Each row was made from one small tree. Brackets hold a mark, then the marks that hang from it, in alphabetical order. Every link used is in the known rows. Write each row's tree.
Known rows:
{resuzi keben}: [  8.7 -12.8  16.5  26.6  23.3   6.0   6.5 -14.3   3.7   2.7   1.9   4.7
 -28.3  -0.4 -20.7  14.5   2.3 -38.0  10.6   4.5]
{keben kimub {resuzi keku}}: [ 32.5 -10.5   8.4  31.6  -6.6   4.5  26.4   1.0   1.6   0.8 -19.9   4.4
 -53.9  27.0 -10.4  17.3 -24.2 -44.8  12.4 -31.3]
{dekora {keben resuzi}}: [ 12.8 -14.7  12.9  35.7   0.0   2.4  14.5  -9.3  25.6   1.6 -18.7  24.8
 -41.2  -4.7 -21.9  28.7 -20.9 -61.8 -23.7 -34.4]
{resuzi {keku zabe} {kimub dekora keben}}: [ 10.1  18.0  19.9 -12.3  -1.0  47.6  -3.3 -29.5  15.7   4.1  -3.6 -12.9
 -45.5  19.4 -11.6  39.0 -46.8 -20.8   3.4 -34.9]
{kimub {dekora keben} resuzi}: [ 10.6  -0.4  26.0 -10.3  -6.8   5.9   9.3 -11.4   8.3  16.1 -13.7  -4.8
 -60.2  12.9 -44.5  15.4 -47.2 -38.0  17.9 -33.8]
{resuzi keku kimub}: [ 26.1 -15.2  14.4   4.8 -13.2  47.0  16.6 -11.4   0.6 -14.7   4.2 -11.3
 -55.1   6.6 -17.5   5.8 -21.4 -41.8   1.5 -15.1]
{zabe {kimub dekora {keben resuzi} keku}}: [  8.4   3.7  -1.0  34.8  -6.9   2.6  -4.8  -6.4  35.2  16.5 -39.4  -3.2
 -24.5   6.8 -28.8  54.0 -30.4 -11.6  22.9 -35.1]
{zabe {kimub dekora keku {resuzi keben}}}: [ 22.2 -10.7  26.5  18.2   0.1  -4.3  -3.1  -8.5   8.6  14.5 -14.7 -27.0
 -22.1   8.9 -57.2   7.4 -14.8 -11.5  61.3  -9.7]
{dekora kimub}: [ 13.4  -6.4  -4.2  14.2   9.7  29.2  42.3 -22.0  10.1 -26.5 -13.3  10.7
 -50.4   9.1 -20.7   9.9  -7.1 -41.3   8.9 -13.6]
{zabe {kimub resuzi}}: [ 26.1  -9.5   2.9   9.8  -1.8  -1.9   9.6  -0.5  19.0 -12.7 -20.2 -15.4
 -27.0  12.0 -34.7   0.5  -5.7 -32.1  32.1 -18.9]
{zabe {kimub {dekora keben} keku resuzi}}: [ 26.1  -9.9  25.2   7.9 -17.0  -1.2   0.4 -14.0  18.3  14.3 -30.6 -24.7
 -38.1   4.1 -59.1  17.3 -46.8 -33.3  28.7 -36.6]
{zabe {kimub keben {resuzi keku}}}: [ 24.1   8.8  -2.4  16.1  -0.6  10.9 -14.2   5.2   2.6  -7.0 -30.0 -21.3
 -35.4  25.0 -51.1  19.1 -27.3 -25.8  27.8 -10.5]
{keku {zabe {kimub {dekora keben}}}}: [  7.1  14.7  19.6  10.1  13.4  -3.0   2.2 -35.4  39.3  24.1 -21.7 -10.6
 -32.5  -0.2 -15.5  29.5 -47.2 -42.1  -5.4 -42.7]
{kimub {resuzi {keku zabe}}}: [ 30.1   7.3  34.7   3.8   4.0  21.6   7.4  -3.5  14.1 -33.0  -4.4 -16.3
 -42.5  18.6 -31.2   8.3 -22.1 -45.3  16.6 -35.8]
{dekora {keben kimub} {keku zabe}}: [ 26.0   2.1  32.7  -3.9  -1.0 -15.5   2.6 -49.2   7.0  -6.7  -5.7  -4.6
 -25.1  18.1 -11.4  29.7 -30.9 -62.6 -27.6 -47.8]
{dekora {keben kimub} keku}: [ 21.2  -9.1  17.6  -0.7  -9.0 -12.9   6.8 -34.9  -7.6   8.2 -11.2  -3.3
 -40.0  20.0 -21.9  21.7 -34.3 -59.0 -17.7 -32.1]
{zabe {kimub {dekora keku} keben resuzi}}: [  5.3  22.9   7.4 -17.2  -5.0  -8.3 -27.9  -7.6  14.9   5.1 -22.0 -26.4
 -34.8  33.6 -44.1  29.1 -34.5  -3.2  37.9 -23.5]
{keku {zabe {kimub dekora {keben resuzi}}}}: [  0.8  23.4   2.3  24.0  15.2  -7.2  -8.2 -17.0  50.5  13.4 -31.7   4.7
 -16.0  15.0  -4.3  52.7 -27.9 -17.3   9.2 -42.7]
{kimub dekora {keben {keku zabe} resuzi}}: [-15.6  25.0  15.4   5.5   9.3   7.8  -1.1  -8.4  44.3   8.5 -30.5   4.1
 -31.7   5.9   5.3  46.6 -21.8 -24.6 -13.8 -45.4]
{keben keku kimub}: [ 17.6 -11.7   0.6  -3.3 -11.0   1.8  28.4  -9.7  -0.6   4.9 -24.7  -9.7
 -41.0  13.0   3.0   2.5  -9.9 -42.8  -4.3 -21.5]
{keben kimub}: [ 28.1 -12.6   0.1   3.3  -2.7   1.3  30.3 -17.5  -2.4   2.2 -13.4  -0.1
 -36.6  20.8   0.3  12.0 -18.3 -38.9  10.3 -24.6]
{keku {zabe {kimub dekora {resuzi keben}}}}: [ 16.3   9.0  28.3   9.0  25.0 -13.8  -9.3 -19.9  25.0   9.3  -6.0 -19.6
 -12.8  15.1 -30.4   9.2 -12.9 -16.6  49.7 -16.2]
{resuzi {keku {zabe {kimub dekora keben}}}}: [  3.9  31.0   7.9   9.5  16.3  12.3 -15.8 -16.2  28.9  17.0 -22.6 -22.7
 -38.4  18.9 -17.9  47.4 -51.0 -18.4  11.3 -28.8]

Write each row's tree:
[ 19.4   3.7  35.0   8.3  20.4   5.6   7.4 -39.5   9.4 -47.0   8.5  -1.2
 -21.1  28.0 -45.3   1.4  16.1 -38.9  24.0 -13.5] | {dekora {keku zabe} {kimub {resuzi keben}}}
[ -2.3  15.7 -11.8   2.7   8.8   3.3  -5.8 -10.4  20.6  25.9 -28.5 -12.0
 -33.4  16.7 -19.5  40.5 -37.4  -9.5  20.2 -17.9] | {zabe {kimub dekora keben}}
[ 19.9   2.0  34.4  41.9   8.0   9.9   6.6 -14.7  34.1  -8.6 -14.8  12.2
 -43.2  -0.7 -21.4  36.9 -35.2 -70.6 -31.5 -45.8] | {dekora {keben {resuzi {keku zabe}}}}
[ -2.3  13.4  -1.3  25.9  11.7  18.3  20.7 -25.9  38.3 -30.4 -37.6  22.5
 -23.4   9.7  -5.3  35.8   6.2 -45.5 -23.6 -30.8] | {dekora {kimub {keben {keku zabe} resuzi}}}
[ -1.7  -0.7  32.2 -10.1   6.5  23.9   4.9 -33.2  23.0  14.0   4.6 -13.5
 -26.4  -6.0   0.5   5.8  -4.1 -26.3   0.7 -13.6] | {resuzi {keben {keku zabe}} {kimub dekora}}
[ 16.4   6.5  26.5  12.0   7.5 -11.7 -14.7 -39.1  34.1 -11.1 -14.3 -12.4
 -15.6  -1.6 -22.3  28.6 -23.8 -60.3 -28.6 -40.2] | {dekora keben {keku {zabe kimub}}}
[ 26.5 -18.7  12.6  25.4 -17.9  38.4  19.6  -3.8  12.9 -15.9  -1.2   6.1
 -50.9   9.4 -14.1  14.1 -13.9 -43.7  -2.4 -27.7] | {keben {resuzi keku kimub}}
[ 18.3 -11.4  38.1   9.4   0.6  10.3   1.1  -8.5   1.3   7.0  -3.5 -16.1
 -35.2   9.8 -54.7  10.7 -17.9 -16.4  53.4 -11.0] | {kimub dekora keku {resuzi keben}}
[ 18.7   0.2   9.4  40.6   8.8  27.7  23.5 -38.5  32.0 -40.9 -30.7  22.8
 -11.5  10.5 -23.6  51.5  -1.3 -42.5  -3.9 -41.2] | {dekora {kimub {keben resuzi} {keku zabe}}}
[ 28.5   2.0  16.3   9.0   8.0  -5.7   4.6 -12.6  31.1 -25.6 -16.6 -14.9
  -9.8  13.1 -22.8   6.0  -5.0 -35.1  20.7 -35.7] | {keku {zabe {kimub resuzi}}}
[ 14.3   3.1  24.0 -11.0 -12.1  45.2   1.2 -43.5  22.6  -4.3  -7.6 -14.4
 -15.7   6.2 -12.7  48.4 -30.5 -16.1   3.8 -43.0] | {resuzi {kimub dekora keben {keku zabe}}}
[ 11.9   3.0  27.4  27.3   7.9   5.6  18.0 -47.4  35.6 -35.7 -13.7  24.2
 -35.5  10.5 -26.5  32.7 -10.7 -67.6 -30.7 -47.9] | {dekora {keben resuzi} {keku zabe} kimub}
[  7.9   6.3  15.1  38.9  -1.5  -0.9  -0.7  -0.5  28.9  32.6 -29.4  -3.6
 -63.8   5.2 -33.1  30.6 -58.2 -45.8   3.3 -32.3] | {zabe {kimub {dekora {keben {resuzi keku}}}}}
[ 18.3   4.3  37.8  -6.4  -8.6  40.7   7.1 -39.2  16.4  13.0   0.9 -14.4
 -58.6   4.3 -19.1  24.0 -57.3 -48.8 -14.5 -44.2] | {resuzi {keku zabe} {kimub {dekora keben}}}
[ 15.6  -8.6   7.7  38.5  -4.2  17.2   2.5  -5.1  22.2 -14.7 -27.7  14.0
 -19.4   1.7 -26.1  52.3 -10.1 -35.8  -1.3 -30.8] | {kimub {keben resuzi} keku}
[ 33.3  -3.5  29.7  34.1  -2.0  -7.4  16.7 -26.6  15.6   2.9 -22.7  10.0
 -40.2  18.7 -10.3  32.0 -39.3 -73.3 -20.1 -50.1] | {dekora {keben kimub {resuzi {keku zabe}}}}
[ 25.3  -6.4  18.0  21.3   7.6  32.5  38.4 -41.1  24.7 -42.5 -13.8   0.4
 -24.4   3.8 -22.3  21.9  -3.7 -46.1   3.7 -37.3] | {dekora {kimub {keku zabe}}}
[  2.4   1.7  32.2 -20.4 -14.0  25.2  11.3 -38.6  30.3  12.7 -11.7 -10.3
 -42.6 -12.7  -2.6  16.9 -35.6 -49.3 -30.1 -42.8] | {resuzi {kimub {dekora {keben {keku zabe}}}}}
[  7.3   5.7  -0.6  13.8  -4.7  11.3  -8.8 -13.9  21.8  16.8 -34.7 -18.9
 -25.2   6.5 -30.5  47.3 -38.1  -8.5  23.9 -24.9] | {zabe {kimub dekora keben keku}}
[  7.1  10.0  22.6  29.4  11.1 -15.2   2.6 -26.6  52.7  19.9 -27.1   5.7
 -30.3  -1.5 -13.6  37.1 -39.5 -46.6  -7.7 -52.2] | {keku {zabe {kimub {dekora {keben resuzi}}}}}
[ 23.3 -13.9  10.5  24.8  15.0 -13.8  -2.1  -5.8   4.7  -5.0 -10.7  -9.4
 -12.6  11.8 -45.7  -4.8   7.9 -28.3  39.8   6.8] | {zabe {kimub {resuzi keben}}}
